Each row comes from the steps of one path. Every step used is in the known rows, and no mark comes twice. Write the path behind each row, first mark first.
Known rows
bemak -> rogova -> tadiz -> rize: [  9  57  19  24   8  24 -60  -7  -1  17  21  13  41 -45  -3 -28  56  34
  22   4  -5  11  -5  29 -10  -9]
bemak -> rogova -> rize: [  4  -2  -8   9   7  17 -32 -21 -10   1  42   7  48 -34  13  -4  43  67
  19 -18 -14   1   2   5  29 -19]
tadiz -> kava -> rogova -> rize: [ -8  33 -35  29 -13  47 -35  33  10  19 -46   1   6  -4   0  21  31  83
  34  15  -3  28   5 -10   5  -4]
gake -> rize -> kava -> bemak -> rogova: [ -7   0   1 -47  -9 -17  -2  47  16   6  25 -30  -8  -1  22  34  -4  24
 -11   2  -4  55  15  32  32 -15]
kava -> rogova -> rize -> tadiz -> gake: [-27   7 -33  42  15  31 -11   6 -15  -8 -15  27  81 -23  -5  18  58 100
  11  55  -4  59  13 -11  27   6]
rogova -> tadiz: [  4  40  -1   8 -15   9 -17  -8  35 -27   6   0  28 -54   4   6  34  34
  -7  28  -7  34  -4  27 -67 -14]
gake -> rize: [-12  25  14 -33  -7 -22  -2  32  16  20 -10 -13 -23 -22  48   3 -14  11
 -34  14  13  36   3  17  18 -17]
bemak -> rogova -> kava: [  1  -2   1  20  34  35 -58 -23 -10   9  48 -39  26 -29   5   7  22  30
  10 -33  -3  17   3  51   9  15]
tadiz -> rize -> bemak: [  8  39   6  -3  24  18 -25  63 -11  27 -23  18  16  -4  53  -2   0  28
   6  11   6  12  31 -22 -50   5]
kava -> bemak: [-19 -33 -33  -2  38 -13   5  23   1  -4  14  -9  23 -37 -23  50  -1  28
  20 -12   1  44   7  21   0  -2]
rogova -> tadiz -> gake -> rize -> kava: [ -6  88  11 -33 -13  12  -3  36  34 -37   0  10  27 -28  40   1  18  35
 -53  60 -31  53  22   8 -39  -9]
rize -> bemak -> rogova: [ -3  -2   6 -26  13  53 -19  -3  -3  21  41 -23  34  -3  10  35  45  54
  35 -44  30  -8   8  14 -34  19]
gake -> rize -> kava -> bemak -> rogova -> tadiz: [  0  14   8 -45 -21 -17  -9  42  35  -8  30 -20   4 -17  21  35  11  24
  -8  19 -14  62   4  40  12 -20]
kava -> rogova -> tadiz -> bemak: [-22  45 -14  42   4  37 -51   4  32  40 -25   5  46 -53 -28  28  47  78
  58  22  13  64 -13  17  -1  14]
gake -> rize -> rogova: [-19  34  39 -38 -45 -16 -19  12  17  54  14 -19   1  -8  40  20   2  -1
 -45  10   2  21   0  10   2  -7]
bemak -> rogova -> rize -> kava: [ 16  -3 -10  -5 -17  20 -23  -5 -11 -17  45  -9  45  -6  22   1  36  76
   8 -16 -24  13  21   3  12 -25]
bemak -> rogova -> tadiz -> gake: [ -8  60   7   4  19  45 -36 -26  -2  -9  38   5  58 -38 -13  -9  65  51
   5   1 -11   9   1  32  -7   6]
bemak -> rogova: [ -7   7  -3   6  11  26 -28 -32 -22  27  33 -24  26 -17 -14  -2  37  48
  22 -41  19  -2   0  34  16  -1]
kava -> rogova -> rize: [-16 -10 -27  26  -5  11 -27  -6  -8  14 -11  21  48 -40  12  22  33  90
  23  20  -5  43  -5 -17  29  -6]
tadiz -> kava: [  0  46 -28  10 -12  43 -16  44  12  14 -40 -29 -26  12  -1  10   7  37
   7 -10  12  10  21  15 -35  -7]
tadiz -> kava -> rogova: [-18  38 -35  29 -13  53 -31  24   2  43 -54 -21  -9  12 -21  22  27  65
  36  -2  24  26   7  11  -2  11]
bemak -> rogova -> rize -> gake: [  9   0   7  21   9  11 -22 -17 -32 -21  38 -11  49 -28   0   5  54  70
  -8  -8  -8 -14 -18 -12   2 -20]
rize -> gake: [ -4   7   9  19   2  -5  16   7 -40 -32 -12 -38  13  -9 -12  22  19  39
 -48   9  21 -11 -14 -17 -64 -10]
rogova -> tadiz -> gake -> rize: [-12  88  13 -22   5  11 -11  26  32 -25  -3  22  28 -46  32  -5  26  25
 -43  56 -24  42   7  10 -26  -6]

Which path is each row?
[ 18  44  -5   5 -13  -2 -15  64 -22   6 -32   2   7  20  45 -25 -24  33
 -25  21 -17  37  54 -12 -35 -21]	tadiz -> rize -> kava
[-10  15  18 -56  -6   5   4  52  27  19   0 -15 -14 -12  63  34   2  20
 -15   7  22  24   9   5 -18   2]	gake -> rize -> bemak
[ 15  72  29  34  -2  -5 -28  33  -3 -31 -26  14  30 -47   9 -15  34  23
 -34  59 -14  18 -13 -10 -86 -19]	rogova -> tadiz -> rize -> gake
[-12 -13 -15   7  36   6 -29  -8  15  -4  50  -3  49 -58 -46  44  53  36
  44 -13  -5  36 -19  49   6  -3]	kava -> bemak -> rogova -> tadiz
[ 12  57  32  36   9  17 -52  -5 -17  -4  18   1  42 -40 -16 -21  65  39
   2  15  -2  -2 -20  14 -33  -8]	bemak -> rogova -> tadiz -> rize -> gake
[ -8  28 -34  13 -13  64 -34  44  21  21 -38   3  10   3  10  40  42  86
  44   8   3  20   8 -20 -14   7]	tadiz -> kava -> rogova -> rize -> bemak
[  3  67  -1  22  11  27 -33  28  58   2 -10  -2  36 -60  -5  13  26  44
  28  19  -8  50   0  16 -47  -3]	rogova -> tadiz -> bemak
[-28  59  -4 -34   0  17   3  45 -15   9 -16   4  17  16  42  13  -5  54
 -45  37  -7  54  40  -8  30   9]	tadiz -> gake -> rize -> kava -> rogova
[  5  38   7 -18  -5  76 -32  14  34   9  27 -20  27 -12   0  34  72  53
  45 -20  19  -6  -3  23 -66  18]	rize -> bemak -> rogova -> tadiz -> kava
[  2  37 -12  20 -18   7 -33  51 -31  32 -41  10  17  20  29 -11  -7  54
  -2  28  -5  48  41  -9 -11  -8]	tadiz -> rize -> kava -> rogova
[-16  27  43 -29 -27  -7 -42  16  25  40  24 -32  -1 -19  57  24  -8 -16
 -59  14 -15  36   3  22  -5   6]	gake -> rize -> rogova -> kava
[ -8 -34 -27  17  58   2 -33  23  12 -27  25 -29  18 -50   6  56 -17  11
  -1  -2 -25  62  10  40 -16  16]	rogova -> kava -> bemak
[  3  24   8 -46 -39 -17   7  50  15   2  -6 -32 -24  11  58  10 -23  26
 -43  19  -1  49  29  16  -6 -25]	gake -> rize -> kava
[ -7 -39 -15  16  46  -8 -13   8 -19 -25  48  -2  53 -46 -31  50  44  55
  20  -7 -17  16 -22  -3  21 -10]	kava -> bemak -> rogova -> rize -> gake
[ -7  13 -42   7  22  26  -8  58  21   7 -24 -23 -13  -4 -28  45   7  29
  30 -10   1  29  12  19 -16  -2]	tadiz -> kava -> bemak
[ -6   6  -7  19  44   0 -42  13   7   3  36  14  47 -57 -32  26  45  25
  43   1 -16  36 -13  35  11  -3]	kava -> bemak -> rogova -> tadiz -> rize
[-27  65   3 -36  27   6   6  41  -8   7 -14  11   9 -11  49  -3 -10  25
 -56  29  -8  34  33  -7  25   7]	tadiz -> gake -> rize
[-22 -18 -31  46  -2  19 -15   0  -3  -1 -11  14  70 -28  -6  22  58  95
  26  45   6  57  -1   0  18  -4]	kava -> rogova -> rize -> tadiz
[-25  60   9 -58  30  27  10  55   1   6  -4   9  17  -2  64  21   0  32
 -42  22  -1  25  35 -17   0  19]	tadiz -> gake -> rize -> bemak
